What can hang from each mark:
pegir: vamek
buka: doke pegir
digo: buka
bazi: buka vamek
mazevaz: buka
deso: buka vamek
vamek: digo doke mazevaz

Known rows, with every way that one mark hangs from another:
buka[pegir]: [-20.8  21.1   7.6 -25.2  45.7 -16.9  -4.4   2.5  -7.3  -6.5 -45.2   6.0
 -13.6  16.7 -19.7   1.1  27.0   8.2  34.5  21.9]
digo[buka[doke pegir[vamek]]]: [ -1.7  34.2  27.1 -10.8  29.9 -10.2  -5.6 -33.5  -7.8  13.4 -21.8  16.6
   2.7  10.1 -36.9   6.7  19.9   0.7  22.7  19.3]
digo[buka[doke pegir[vamek[mazevaz]]]]: [ -4.4  12.3   4.9  10.0  19.3   7.0 -16.3 -37.2 -10.4  10.7 -28.8   6.4
 -10.9  16.4 -35.5  45.6  -1.3  -0.8  11.1 -18.5]
deso[vamek[digo]]: [  6.7 -18.0  13.3 -21.4  67.8   6.4  -0.4 -16.1  -4.6  -3.9 -30.7  10.1
 -35.0   1.3 -20.9 -38.6  26.4  50.6  15.7   8.7]
pegir[vamek[digo]]: [ -2.0 -16.2  -3.8 -11.8  48.6  11.2 -21.7   5.6 -15.9  -9.3  -8.2  10.8
 -21.5  -3.3 -19.6 -36.6  13.0  52.5  28.4  17.4]
pegir[vamek[digo[buka] doke]]: [ 19.6 -43.7 -31.8  -7.2  34.6  20.5 -30.2 -20.7 -25.9  22.7  -2.3  12.1
 -32.0 -28.6 -31.9 -29.2  -5.4  40.4  -9.2 -11.5]
bazi[buka[doke pegir[vamek[mazevaz]]]]: [  0.0  28.1  45.1 -18.5   6.6  14.7 -16.1 -41.4  -4.0 -10.3   1.4   7.4
  -5.4  30.2 -42.6  57.4  16.5  -0.8   5.7 -20.6]
mazevaz[buka]: [-10.0   7.3   4.5 -25.2  27.4   7.3 -17.5  19.9  10.2 -27.1 -67.7   2.9
   6.2   4.8 -17.5 -43.5  -3.1 -15.4  10.1  57.7]
mazevaz[buka[doke pegir[vamek[digo]]]]: [ 30.6 -15.3  32.5 -29.0  -9.4   3.7 -27.4  -4.1   7.0  -0.7   3.8  -6.7
   0.2  12.4 -42.9  -7.9  30.6  23.4  31.6  37.5]
bazi[vamek[digo doke mazevaz[buka[pegir]]]]: [ 26.1 -83.7 -25.9 -20.9 -20.9  29.6 -47.0   2.1 -20.9   3.6   3.4 -55.9
 -50.1   1.2 -52.9  29.0  13.1   5.6 -28.1 -35.4]
mazevaz[buka[doke pegir]]: [ 11.4  11.7  37.4 -35.7  -0.9  -9.6  -5.9  -0.1  23.0  -8.2 -49.0  -7.3
  21.2  16.5 -25.4  -9.1  42.8 -17.1  14.8  47.8]
pegir[vamek[digo[buka] doke mazevaz]]: [ 17.9 -62.1 -52.1  10.7  28.7  34.8 -40.6 -24.1 -28.3  24.2 -10.1   0.3
 -49.1 -20.3 -29.8  10.8 -29.6  37.0 -21.8 -50.4]
deso[buka vamek[doke]]: [ 19.4 -25.3  11.8  -8.6  43.0  19.6  22.1  -8.4  22.2 -11.9 -26.6   4.8
 -11.9   8.7  -4.7 -10.7   6.1  52.5 -13.3  -4.0]
deso[buka[doke pegir] vamek[digo mazevaz]]: [ 34.9 -44.5  25.0  -9.2   1.2  -6.7   4.1  -5.7  23.5   5.3 -13.4 -15.6
 -27.5  27.9 -27.1  62.8  29.0  58.7   3.0 -33.2]
buka[doke pegir[vamek[digo mazevaz]]]: [ 15.1 -30.7   7.7  -2.6  10.5  10.3 -22.2 -18.6  -6.1   9.3   5.3 -10.0
 -19.7  13.3 -32.5  38.8  30.0  49.1  22.3 -28.8]
digo[buka[doke]]: [  2.4  12.6  15.4 -16.2  39.7 -13.6   2.5 -14.0   1.2  13.4 -71.2  12.4
  15.8 -20.8 -13.7 -26.1  26.7 -11.1 -17.6  18.2]
pegir[vamek[mazevaz]]: [-25.9   1.4 -10.9  12.9  53.1  35.4 -14.3 -10.7 -11.3 -27.5 -36.7   7.2
 -18.1  15.4 -16.2   7.2 -18.1  28.2  17.1  -9.4]
deso[vamek[mazevaz]]: [-18.8  -0.1   2.5   5.7  71.6  29.2   8.2 -30.2  -3.8 -20.9 -56.9   5.7
 -30.9  22.6 -13.3   3.1  -4.0  26.7   3.4 -12.2]
bazi[buka[doke pegir]]: [  6.2  35.6  59.4 -53.0   8.4 -25.0   0.4 -22.6   6.0   2.2 -26.6  10.5
   9.1  14.0 -34.2  14.4  57.3 -13.6   2.8  18.1]

Rows:
[ -2.5 -16.9 -36.2  12.6  29.1  29.1 -28.7 -42.2 -26.2  16.7 -10.7   3.0
 -42.4  14.0 -40.3  46.6 -30.9   7.0   1.5 -42.8] -> digo[buka[pegir[vamek[doke mazevaz]]]]
[ -5.7  25.6  38.9 -13.0  27.7  -1.9   2.7 -26.0   3.3  -2.9  -8.7  11.7
  13.0  20.7 -24.7   2.5  44.0  29.7  32.9  21.9] -> buka[doke pegir[vamek]]
[ 25.9 -17.0  50.7 -53.4   8.7  -4.7 -12.6  -7.4 -13.4  -6.2  -3.3 -24.2
  -5.6 -22.9 -42.2 -20.3  73.7   2.8 -42.0  -4.9] -> bazi[buka[doke] vamek[digo]]
[ 19.6 -71.9 -43.8 -11.0  10.2  12.4 -41.9 -21.1 -43.2  29.2  -2.0 -40.0
 -65.3 -13.9 -53.7  40.8  13.3   3.4 -35.9 -72.3] -> bazi[vamek[digo[buka[pegir]] doke mazevaz]]
[  2.8  22.2  18.8 -22.9  26.2 -28.0   0.3 -19.2  -2.5  20.6 -54.0   8.4
   5.2  -1.2 -31.5   6.0  37.6 -13.9   5.8  13.7] -> digo[buka[doke pegir]]
[ 36.4 -28.0  45.4 -26.8   9.2 -24.1  12.4   2.7  26.4   5.8  -9.7  -6.4
 -11.2  18.9 -28.8  23.8  51.9  60.2  16.7   3.1] -> deso[buka[doke pegir] vamek[digo]]
[ -4.8 -26.2 -20.2  -0.3  27.3  13.0 -35.7  -6.6 -21.2  -1.4  -0.4  -2.6
 -50.0  23.9 -36.5  36.3  -3.5  42.2  41.7 -23.3] -> buka[pegir[vamek[digo mazevaz]]]
[  6.3 -38.4 -21.2  -0.7  12.7  40.1 -45.8  12.5  -4.1 -22.8 -24.3  -8.0
 -31.1   4.2 -27.4  -4.6 -30.9  20.9  10.9  10.5] -> pegir[vamek[digo mazevaz[buka]]]
[ 19.7 -34.7 -10.2 -12.8   4.1 -17.5 -31.5 -14.3 -12.9  35.0 -40.2  -8.2
 -30.1  -9.0 -36.3  43.3  24.8   6.2  -7.9 -33.4] -> vamek[digo[buka[doke pegir]] mazevaz]
[ 10.8 -49.3 -26.1 -10.3   7.7  17.5 -41.4  23.8  -1.4 -15.3 -55.1 -17.6
 -30.9  -3.4 -24.3  -4.9 -12.0   4.0  -3.3   5.7] -> vamek[digo mazevaz[buka]]
[ -7.6 -29.5 -23.4  12.9  42.3  50.9 -14.8 -28.6 -12.2  -8.5 -15.3  -3.2
 -19.7   5.4 -11.9   8.5 -13.1  41.8  -9.4 -33.7] -> pegir[vamek[doke mazevaz]]
[  0.6 -34.1  -4.8   5.4  60.1  45.6   8.9 -46.2  -5.6  -1.0 -34.9  -0.7
 -32.9  11.5  -9.4   6.8   0.4  41.1 -19.2 -42.1] -> deso[vamek[doke mazevaz]]
[ 12.0 -59.7 -31.1  -1.1  16.2  30.5 -33.8 -24.1 -22.2  14.2  23.5 -10.8
 -50.5  12.6 -34.0  38.9   1.7  60.2  12.4 -48.5] -> buka[pegir[vamek[digo doke mazevaz]]]
[  6.5 -10.5  17.9 -15.0 -10.6   3.6 -16.1  -4.3  17.4  -6.3 -56.5 -18.7
   6.1  22.1 -26.5  33.8  19.7 -19.4   4.7   9.7] -> vamek[mazevaz[buka[doke pegir]]]
[  5.9 -24.4  23.1  -9.4  -1.3  31.6  -9.2   1.9   7.2 -29.7 -54.0 -45.4
   8.6   1.7 -26.4   0.0  25.6 -26.6 -39.3   0.6] -> bazi[vamek[mazevaz[buka[doke]]]]
[ 28.9 -46.3 -11.8 -26.1  -4.8  22.2 -39.2  -7.2  -5.4   3.2  21.8  -6.1
 -30.7  10.1 -40.5  -9.7   3.9  34.8  20.1  17.2] -> mazevaz[buka[pegir[vamek[digo doke]]]]
[ 16.7 -78.5 -44.4  -9.5  26.9  25.9 -24.6  -3.2 -15.6  16.8 -26.0 -17.8
 -39.0 -19.5 -10.9   6.1   9.7  51.3 -26.8 -48.2] -> vamek[digo doke mazevaz]
